Every row comes from one small tree of marks. The marks that hang from a mark follow it in brackets, in the order of their numbers. Every link used is in the known rows. Which tree was each row made from?
Known rows:
J_895(J_634(J_370)): [ 0.32 -1.85 -1.06  0.98 -1.08 -0.21 -0.44 -2.19 -0.14  0.72 -0.26  0.82
 -0.24  1.35 -1.04 -2.85]
J_194(J_370): [-0.59 -0.94 -0.21  0.04 -0.08 -1.26 -0.72  0.76  1.44  0.90 -0.37 -1.16
  0.51  0.27  0.77 -0.75]
J_370(J_634): [-0.03 -4.08  0.04  1.18 -0.16  0.00  0.20 -0.47 -0.81  0.84 -0.16 -0.80
  0.17  0.01 -1.62 -2.64]
J_995(J_30(J_895) J_194(J_370(J_634))): [-0.48 -4.38 -0.21  0.19  0.31 -2.03 -1.64  0.51  0.48  1.42  1.04 -0.37
  0.77  1.71  2.12 -0.63]
J_634(J_370): [-0.03 -2.58 -1.96  1.73 -0.52 -0.82 -1.08 -0.04  0.28  0.93 -0.34  0.39
 -0.21  0.02 -0.43 -2.03]
J_895(J_634(J_370 J_995(J_194))): [ 0.32 -2.33 -0.98  1.06 -1.02  0.05 -1.14 -3.20  0.48  0.35 -0.41  1.27
 -0.20  1.22 -1.29 -1.99]
J_30(J_370 J_895): [ 1.02 -2.30 -0.34 -1.83 -0.75 -0.21 -0.57  0.85  1.81  1.39  1.04 -2.38
  1.21  0.43 -0.50 -1.06]
J_634(J_995(J_30)): [-0.39 -3.05  0.40  1.99 -0.15 -0.60 -1.20  0.95  1.72  0.68 -0.76  0.09
  0.16  1.04  0.56 -1.06]
J_30(J_895): [ 0.84 -2.83 -0.24 -0.87 -0.71 -0.26 -0.75  1.06  0.95  1.96  0.70 -2.07
  0.14  0.13  0.42 -1.74]
J_30(J_895(J_194)): [ 1.44 -1.18  0.70 -0.96 -0.67 -1.38 -1.10  0.32  1.00  2.07  0.67 -2.35
  0.50 -1.00  0.60 -1.27]
J_634(J_370(J_194) J_995(J_30)): [-0.18 -6.05 -1.96  3.70  0.24 -1.46 -2.02  0.14  1.75  0.50 -1.69  0.97
  0.91  1.31 -1.17 -1.71]
J_995(J_194 J_634): [ 0.28 -0.57  0.62 -0.62  1.57 -1.85 -1.37 -1.20 -0.63  0.16  0.33 -0.53
 -0.59  0.77  1.28 -1.14]
J_995(J_30(J_370) J_194 J_634): [-0.24 -1.47  0.80 -0.05  1.88 -2.77 -1.59 -0.08  0.20 -0.02  0.63  0.31
  0.44  2.49  2.40 -0.71]
J_370(J_634(J_995(J_30(J_895(J_194))))): [ 0.14 -5.25  0.78  1.55 -0.33 -0.16 -0.57 -0.58  0.92  1.43 -0.48 -0.34
  0.94  0.07 -0.84 -2.28]
J_30(J_370): [ 0.30 -0.56 -0.17 -0.31 -0.26 -0.82 -0.33  0.53  0.71 -0.03  0.30 -1.51
  0.66  0.46 -1.05 -0.74]
J_895(J_194(J_370) J_634(J_995)): [ 0.72  0.91  1.73 -0.01 -0.91 -1.50 -1.00 -3.12  1.91  0.83 -0.87 -0.27
  1.01 -0.20 -0.28 -1.01]
J_30(J_895(J_194(J_370) J_634(J_995))): [ 1.26 -1.42  1.00 -1.33 -1.19 -0.70 -1.10 -1.64  2.38  2.14  0.11 -1.43
  1.13 -0.16  0.35 -1.48]
J_30(J_370(J_634(J_995(J_194))) J_895): [ 0.91 -4.67 -0.19 -1.40 -0.68  0.58 -0.58 -0.74  1.82  1.28  0.79 -1.78
  1.62  0.22 -1.74 -1.35]

Which tree is each row?
[ 1.55 -2.26  0.19 -0.51 -1.39 -0.49 -1.28 -2.05  1.78  2.17  0.13 -0.67
  0.78 -0.27 -0.25 -2.11]
J_30(J_895(J_194 J_634(J_370 J_995)))
[ 0.30 -3.27 -0.75  1.04  1.43 -1.66 -1.17 -0.65  0.56  0.72 -1.08 -0.07
  0.41  0.88 -0.15 -2.80]
J_995(J_634(J_370(J_194)))
[ 1.11 -0.28  0.48  1.20 -1.21 -1.20 -1.27 -3.66  1.10  0.86 -0.86  0.82
  0.51 -0.38 -1.10 -1.93]
J_895(J_194 J_634(J_370 J_995))
[ 0.54 -4.09 -0.18  0.44 -0.06 -1.63 -0.84  0.97  0.98  0.94  0.34 -1.02
  1.40  2.79  0.03 -1.70]
J_995(J_30(J_370(J_194) J_895(J_634)))
[-0.24 -0.47  0.54 -1.09  1.63 -2.12 -1.53 -1.22  0.45  0.40  0.11 -0.51
  0.07  0.81  1.94 -0.68]
J_995(J_194(J_370) J_634)
[ 1.24 -2.39 -0.04 -2.08 -1.14  0.42 -0.72 -1.52  2.00  1.05  0.91 -1.44
  1.23  1.23 -1.19 -1.19]
J_30(J_370 J_895(J_634(J_995(J_194))))
[ 0.01 -2.94 -0.83  1.68 -0.85 -0.43 -1.33 -2.57  0.57  0.46 -0.39  1.80
 -0.09  1.99 -0.45 -2.02]
J_895(J_634(J_370 J_995(J_30 J_194)))
[ 0.43 -4.27  0.61 -0.21  1.58 -2.14 -1.16  1.24  1.85  1.26 -0.07 -0.93
  1.64  2.72  1.52 -2.18]
J_995(J_30(J_370(J_194) J_895) J_634)
[-0.31 -4.50 -0.52  2.30  1.73 -2.63 -1.52  0.64  0.77  0.96 -1.02  0.99
  0.70  2.42  1.61 -2.86]
J_995(J_30 J_634(J_370(J_194)))
[ 0.53 -3.65 -1.17  1.76 -0.71 -0.20 -0.91 -2.63  0.74  0.33 -1.24  0.70
  0.41  1.48 -2.40 -2.57]
J_895(J_634(J_370(J_194) J_995))
[-0.33 -3.37  0.11  0.60 -0.05 -1.07 -1.99  0.34  2.18  1.07 -0.03 -0.20
  0.56  1.12  1.45 -0.06]
J_634(J_995(J_30(J_895) J_194(J_370)))
[ 1.58 -1.75  0.02 -0.72 -1.29 -0.92 -1.06 -1.71  0.97  2.19  0.50 -0.93
  0.61 -0.19  0.00 -2.30]
J_30(J_895(J_194 J_634(J_370)))
[ 0.17 -5.74 -0.63  1.22  1.40 -2.18 -1.71  0.87  1.50  1.92 -0.54  0.38
  1.08  2.38  1.99 -3.11]
J_995(J_30(J_895) J_634(J_370(J_194)))
[-0.20 -4.51 -0.19  1.94  0.61 -1.92 -0.57  1.28  0.08  0.12 -0.24 -0.65
  1.30  2.11 -0.80 -1.55]
J_995(J_30(J_370(J_194 J_634)))
[-0.03 -3.22 -0.70  1.92 -1.03 -0.04 -0.94 -2.01  1.13  0.80 -0.79  1.72
  0.14  2.00 -0.53 -2.61]
J_895(J_634(J_370 J_995(J_30)))
[-0.09 -3.08  0.73  0.87  1.94 -2.56 -0.99  1.04  1.06  0.28 -0.57 -0.32
  1.28  2.73  1.16 -1.94]
J_995(J_30(J_370(J_194)) J_634)
[ 0.28 -5.15 -2.11  2.81 -0.01 -0.81 -1.76 -0.75  1.56  0.37 -1.73  0.23
  0.72  0.22 -2.41 -1.66]
J_634(J_370(J_194) J_995)
[ 0.81 -0.91  0.62  1.81 -1.02 -1.64 -1.46 -3.03  1.21  0.96 -0.82  1.32
  0.62  0.38 -0.25 -1.95]
J_895(J_194 J_634(J_370 J_995(J_30)))
[ 0.30 -5.66 -0.30  0.88  0.27 -1.52 -0.73  1.51  0.84  1.09  0.28 -1.25
  1.70  2.09 -0.38 -1.82]
J_995(J_30(J_370(J_194 J_634) J_895))
[-0.32 -2.67  0.28  1.63  0.15 -1.17 -1.74  0.16  0.91  0.20 -0.21  0.19
 -0.15  1.09  0.70 -0.23]
J_634(J_995(J_30 J_194))
[ 0.09 -3.05 -0.20  0.37  0.24 -2.16 -1.80  1.11 -0.32  1.08  1.34 -0.61
 -0.16  1.72  2.23 -0.48]
J_995(J_30(J_895) J_194)
[ 0.34 -2.71  0.34  1.18 -0.48 -0.46 -0.57 -1.50  0.91  0.06 -0.78  0.16
  0.63  2.36 -1.33 -1.95]
J_895(J_634(J_995(J_30(J_370(J_194)))))
